Known rows, with every way that one mark hangs from another:
Z_757(Z_314): [-0.17  0.63 -1.68  1.04  1.69  1.17  0.77 -0.67 -2.65  0.96  0.40  0.51
 -0.79 -1.94  3.18  1.90 -1.10 -0.68  2.17 -0.34  0.33]
Z_776(Z_541 Z_977): [-1.88 -1.31  0.24  2.94  1.84 -0.14 -0.44 -1.05 -0.43  5.38  0.84 -1.78
 -1.02 -2.56  1.47  2.16 -1.29  0.67  0.40  1.83  1.88]
Z_776(Z_541 Z_977(Z_314(Z_757(Z_834)))): [-3.95  1.46 -1.25  2.74  1.20  1.49  0.46 -1.01  0.36  3.39 -1.63 -1.51
  0.63  0.03  0.64  1.06 -1.58  2.36 -2.30  1.88  0.01]
Z_834(Z_177(Z_314)): [-2.24 -1.54  2.02 -0.50  0.26 -0.81  0.38  2.21 -2.26  0.70  3.23 -0.51
 -0.37  0.72 -0.77  0.88 -1.75  0.34  4.43  1.48  1.02]
Z_977(Z_314(Z_757(Z_638)) Z_776(Z_541)): [-3.32 -1.11 -2.41 -1.12 -0.92 -1.31 -2.48  0.64 -0.10  3.28  0.69  0.75
  0.80  2.45 -2.81  0.13 -0.45  1.51  1.61  0.47  0.43]
Z_177(Z_834): [ 1.58 -0.05  1.09  0.79 -0.42  0.67 -0.55 -1.56 -2.09  2.36  2.08 -1.67
  0.05 -3.16 -0.50  2.09 -1.31 -0.22  0.00  0.42 -1.32]
Z_314(Z_757(Z_638 Z_834(Z_177 Z_767))): [-0.81  0.71 -1.38 -1.48 -0.01  2.40  2.09  1.77 -1.81  2.70  3.21  0.24
 -0.54  0.48 -0.35 -3.08 -1.75  1.16 -2.99 -0.54  0.90]
Z_757(Z_314 Z_638): [ 0.19  0.43 -2.45  0.31  1.72  0.72 -0.10 -0.80 -2.62  1.14  2.01  2.32
 -1.65 -0.67  1.76  1.37 -1.96 -0.42  1.25 -0.22  1.47]
Z_977(Z_314 Z_776): [-1.52 -0.80 -2.14  2.12 -0.33 -0.55 -1.47  2.45 -1.79 -1.73  0.10 -1.04
  1.62  0.65 -1.62  2.82  0.83 -0.21  2.66  1.39 -1.97]
Z_177(Z_314(Z_757)): [ 0.21 -0.23  1.08 -1.31 -1.33  0.00 -0.25  0.66 -1.85  4.14 -0.02  0.96
 -0.20  0.26 -0.04  0.35 -0.41 -0.45  1.57  0.93  1.80]
Z_834(Z_177 Z_757 Z_767): [ 0.69 -0.58  0.30 -0.47 -1.68 -0.65  1.26  2.95 -2.79  2.57  2.16 -2.54
 -0.82 -3.07  0.91  1.37  0.47 -0.56  1.01 -1.36 -0.73]
Z_757(Z_834): [ 0.38 -0.24 -0.69  2.42  0.33  2.39  0.88  0.74 -2.42  0.25  1.15 -1.19
  0.04  0.21  0.61  1.66 -0.74  0.91 -1.50  1.32 -1.61]
Z_776(Z_541 Z_977(Z_314)): [-3.24  0.15 -0.80  3.47  1.57 -1.37 -0.46 -0.92 -0.28  3.27 -0.68 -2.16
  0.44 -2.70  1.01  3.02 -1.30  0.60  1.84  1.75  0.68]
Z_776(Z_541): [-1.13 -1.56  0.05  0.79  0.18 -0.93 -0.02 -0.24 -1.53  5.01  1.41 -1.57
 -0.50 -1.63  1.30  1.92 -1.28  0.90  2.34  0.96  0.02]
Z_541(Z_776(Z_977(Z_314))): [-2.56  2.41 -0.82  4.66  2.44 -0.14 -0.11  1.96 -2.79 -1.20 -2.70 -1.35
  2.44 -2.30  1.90  3.94 -0.47 -0.43  0.16  2.86 -0.50]
Z_314(Z_757(Z_638 Z_834(Z_767))): [ 2.24  0.95 -1.73 -0.66 -1.36  2.38  1.12  1.06 -1.62  3.80  1.48  0.79
 -1.08 -0.48  0.24 -1.77 -0.86  0.19 -4.04 -0.17  0.72]
Z_314(Z_757(Z_834(Z_177 Z_767))): [-1.05  0.76 -0.62 -0.53  0.03  2.64  2.92  2.19 -1.69  2.60  1.71 -1.60
  0.04 -0.55  0.92 -2.37 -0.86  1.12 -2.39 -0.75 -0.27]
Z_541(Z_776(Z_977(Z_314(Z_757(Z_834))))): [-3.30  3.68 -1.09  3.91  2.16  2.62  0.87  1.35 -1.88 -0.73 -3.85 -0.82
  2.60  0.50  1.64  1.65 -0.85  1.50 -4.14  2.62 -1.23]
Z_834(Z_177 Z_757(Z_314 Z_638) Z_767): [-0.17  0.39 -1.00 -1.45 -0.52 -0.15  0.58  1.35 -2.66  1.55  3.13  0.57
 -2.38 -2.30  1.47  1.08 -1.25 -0.23  1.71 -1.69  0.93]
Z_977(Z_314): [-0.75  0.55 -1.87  2.00  0.06 -0.91  0.32  0.55 -2.38 -0.25 -0.24 -1.05
  1.49 -1.51  0.43  2.77 -0.55 -1.16  2.49  0.82 -0.97]
Z_757(Z_314 Z_638 Z_834(Z_177 Z_767)): [-1.36  1.50 -1.29  0.01  1.73  2.34  1.91  1.36 -2.41 -0.33  3.80  0.50
 -1.79 -0.31  1.63 -1.16 -2.50  1.28 -0.27  0.10  0.12]
Z_177(Z_314 Z_834(Z_757)): [ 2.36 -0.83  4.20 -0.76 -4.11 -0.58 -2.42 -1.09 -2.22  2.98  1.57 -1.17
 -1.17 -1.88 -2.33  4.04 -1.01  0.56  1.93  1.12 -0.96]

Rows:
[-0.40 -0.18  0.94 -3.50 -1.50 -0.71  0.68  2.39 -1.71  3.90  3.59  1.32
 -1.18  0.05 -1.29 -2.67 -1.66 -0.36  1.98 -0.31  3.38]
Z_834(Z_177(Z_314(Z_757(Z_638))) Z_767)
[-1.76  1.88 -0.57  1.10  1.53  2.87  2.89  1.40 -2.41 -0.21  2.20 -1.18
 -1.14 -1.47  3.22 -0.80 -1.77  1.48  0.46 -0.36 -1.00]
Z_757(Z_314 Z_834(Z_177 Z_767))
[-0.13  0.99 -0.17 -0.56 -0.39  0.01  1.71  1.43 -2.75  1.37  1.64 -1.24
 -1.77 -3.38  3.25  1.73 -0.26 -0.25  2.00 -2.09 -0.50]
Z_834(Z_177 Z_757(Z_314) Z_767)
[ 3.87 -0.95 -0.93 -0.58 -2.87 -0.99 -0.74  1.34 -2.56  3.48  1.63 -0.11
 -1.73 -3.18  0.16  2.22  0.18 -1.30 -0.54 -0.62  0.55]
Z_834(Z_757(Z_638) Z_767)
[-2.32  0.62 -0.43 -0.52  0.62  0.40  1.09  0.04 -2.85 -0.17  1.45 -0.39
 -0.99 -0.90  2.22  2.72 -0.75  0.32  2.08 -1.16 -0.58]
Z_834(Z_177 Z_757(Z_314))
[-3.37 -1.76 -1.04  1.82 -0.45 -1.82 -2.00  1.67 -0.55  1.44  0.46 -1.87
  1.14  0.57 -1.54  2.85  0.22  1.56  4.24  1.53 -1.64]
Z_977(Z_314 Z_776(Z_541))
[-0.87 -1.89  1.94 -1.98 -1.86 -1.58 -1.24  1.63 -2.47  1.51  3.93  1.11
 -1.63  1.61 -2.43  2.14 -1.52  0.43  3.16  1.00  1.48]
Z_834(Z_177(Z_314) Z_757(Z_638))
[ 3.34  1.78  1.39 -0.15 -2.61  0.76 -0.59 -1.30 -2.33  3.30  0.64 -1.52
 -2.03 -5.91  2.07  2.86 -0.59 -0.20  0.10 -1.81 -1.67]
Z_177(Z_834(Z_757(Z_314) Z_767))
[ 0.69  2.06 -2.69 -0.04 -1.77  1.32  0.70  1.29 -1.64  1.55 -0.03  0.59
  0.56 -0.31 -0.05 -0.87 -1.12  0.19 -2.32  0.18 -0.26]
Z_977(Z_314(Z_757(Z_638 Z_834(Z_767))))
[ 0.46 -0.25  0.57 -1.12 -1.35  1.87 -0.84 -0.03 -1.64  2.55  1.55  2.59
 -1.24  3.27 -1.63 -0.55 -1.82  1.18 -1.32  2.22  1.38]
Z_177(Z_314(Z_757(Z_638 Z_834)))
[-3.15  0.68 -2.41  0.90  1.33 -1.21 -0.80 -1.54  0.14  4.95 -0.39  0.67
 -0.09 -0.54 -0.16  0.60 -1.94  0.52 -0.77  0.99  2.68]
Z_776(Z_541 Z_977(Z_314(Z_757(Z_638))))
[-3.34  1.09 -1.43  1.86  1.00 -0.71 -0.24 -1.12  0.27  5.14 -1.57 -1.24
  0.88 -1.72  1.21  1.12 -1.15  0.50 -0.26  0.78  1.62]
Z_776(Z_541 Z_977(Z_314(Z_757)))
[ 3.76  1.61  0.51 -1.10 -2.33  0.67 -1.60 -1.79 -2.16  3.53  2.17  0.31
 -2.68 -4.60  0.73  2.33 -1.51 -0.33 -0.47 -1.74 -0.19]
Z_177(Z_834(Z_757(Z_314 Z_638) Z_767))
[ 2.97 -0.51  0.66 -1.11 -2.67 -0.05 -2.39 -1.92 -2.35  2.70  3.03 -0.24
 -1.03 -1.76 -2.25  3.39 -1.32 -0.02 -1.33 -0.24 -0.94]
Z_177(Z_834(Z_757(Z_638)))
[-1.65  1.77 -2.43  2.29  1.28  0.26  0.46 -0.43 -0.88  2.02 -2.03 -0.39
  1.32 -1.69  0.88  1.24 -0.29 -1.31 -1.49  0.33  1.42]
Z_776(Z_977(Z_314(Z_757)))
[-2.82  3.02 -2.15  1.86  2.27 -0.03 -0.39  1.21 -2.08  0.92 -2.25  1.53
  2.14 -0.24  0.92  1.54 -1.16 -0.48 -2.27  1.87  1.35]
Z_541(Z_776(Z_977(Z_314(Z_757(Z_638)))))
[-2.84  3.37 -1.44  2.80  2.05  0.07  0.48  1.78 -2.04  0.95 -4.13 -0.23
  2.67 -1.39  1.98  2.18 -0.44 -0.45 -2.10  1.51  0.46]
Z_541(Z_776(Z_977(Z_314(Z_757))))
[ 3.27  0.80  2.36 -3.01 -3.48 -0.05 -1.61 -0.49 -1.24  6.09  2.75  0.95
 -1.54 -2.22 -2.03 -1.30 -2.12 -0.29 -0.06  0.14  2.00]
Z_177(Z_314(Z_757(Z_638)) Z_834(Z_767))
[ 2.25  0.10  1.05 -1.47 -2.63  1.74 -0.14  1.40 -1.59  3.76  1.61  1.79
 -1.57  0.80 -0.82 -1.78 -1.17  0.68 -1.39  1.28  1.71]
Z_177(Z_314(Z_757(Z_638 Z_834(Z_767))))
[-0.17  0.60 -2.14  1.32  1.76  2.76  0.34 -1.19 -2.50 -0.52  1.96  2.01
 -1.69  1.25  1.48  1.17 -2.29  1.26 -0.87  1.04 -0.09]
Z_757(Z_314 Z_638 Z_834)
[-3.84 -0.37 -1.44  1.02 -1.20  1.13 -1.25  0.93 -0.14  1.48 -0.89 -1.28
  1.42  3.21 -1.48  0.66  0.02  3.41 -0.16  1.48 -2.39]
Z_977(Z_314(Z_757(Z_834)) Z_776(Z_541))
[ 1.54  1.57 -1.79  1.17  0.54  2.73  1.01  0.35 -2.38  1.00  1.93  1.14
 -2.24 -1.21  2.37  0.13 -1.82  0.58 -1.20  0.49  0.09]
Z_757(Z_314 Z_638 Z_834(Z_767))
[ 1.33  1.72 -0.89  2.14  0.39  3.13  1.73  0.38 -2.51  0.99  0.27 -0.58
 -1.67 -2.60  3.72  0.65 -0.91  0.51 -0.37  0.08 -0.93]
Z_757(Z_314 Z_834(Z_767))
[-1.89  0.23 -1.36 -1.31  0.82  0.04  0.00 -0.27 -2.96  0.12  2.94  1.47
 -1.73  0.37  0.96  2.26 -1.73  0.35  1.42 -0.94  0.69]
Z_834(Z_177 Z_757(Z_314 Z_638))
[ 1.39  0.32  2.20 -2.77 -2.21  0.25 -1.99 -1.78 -1.41  4.39  2.50  1.94
 -1.06  0.26 -3.09 -0.26 -2.41  0.25  0.15  0.55  2.03]
Z_177(Z_314(Z_757(Z_638)) Z_834)
[ 0.11  0.07  1.27 -0.12 -1.56  2.23  0.23  0.77 -1.76  2.52  0.11  0.69
 -0.43  2.12 -0.48 -0.10 -0.87  1.35 -0.54  1.76  0.36]
Z_177(Z_314(Z_757(Z_834)))
[-1.84  0.12 -3.11  0.40 -0.74  1.84 -1.31  1.49 -0.98 -1.35  0.25  1.47
  1.28  4.35 -3.36  0.05  0.02  1.76 -2.14  1.39 -1.45]
Z_977(Z_314(Z_757(Z_638 Z_834)) Z_776)
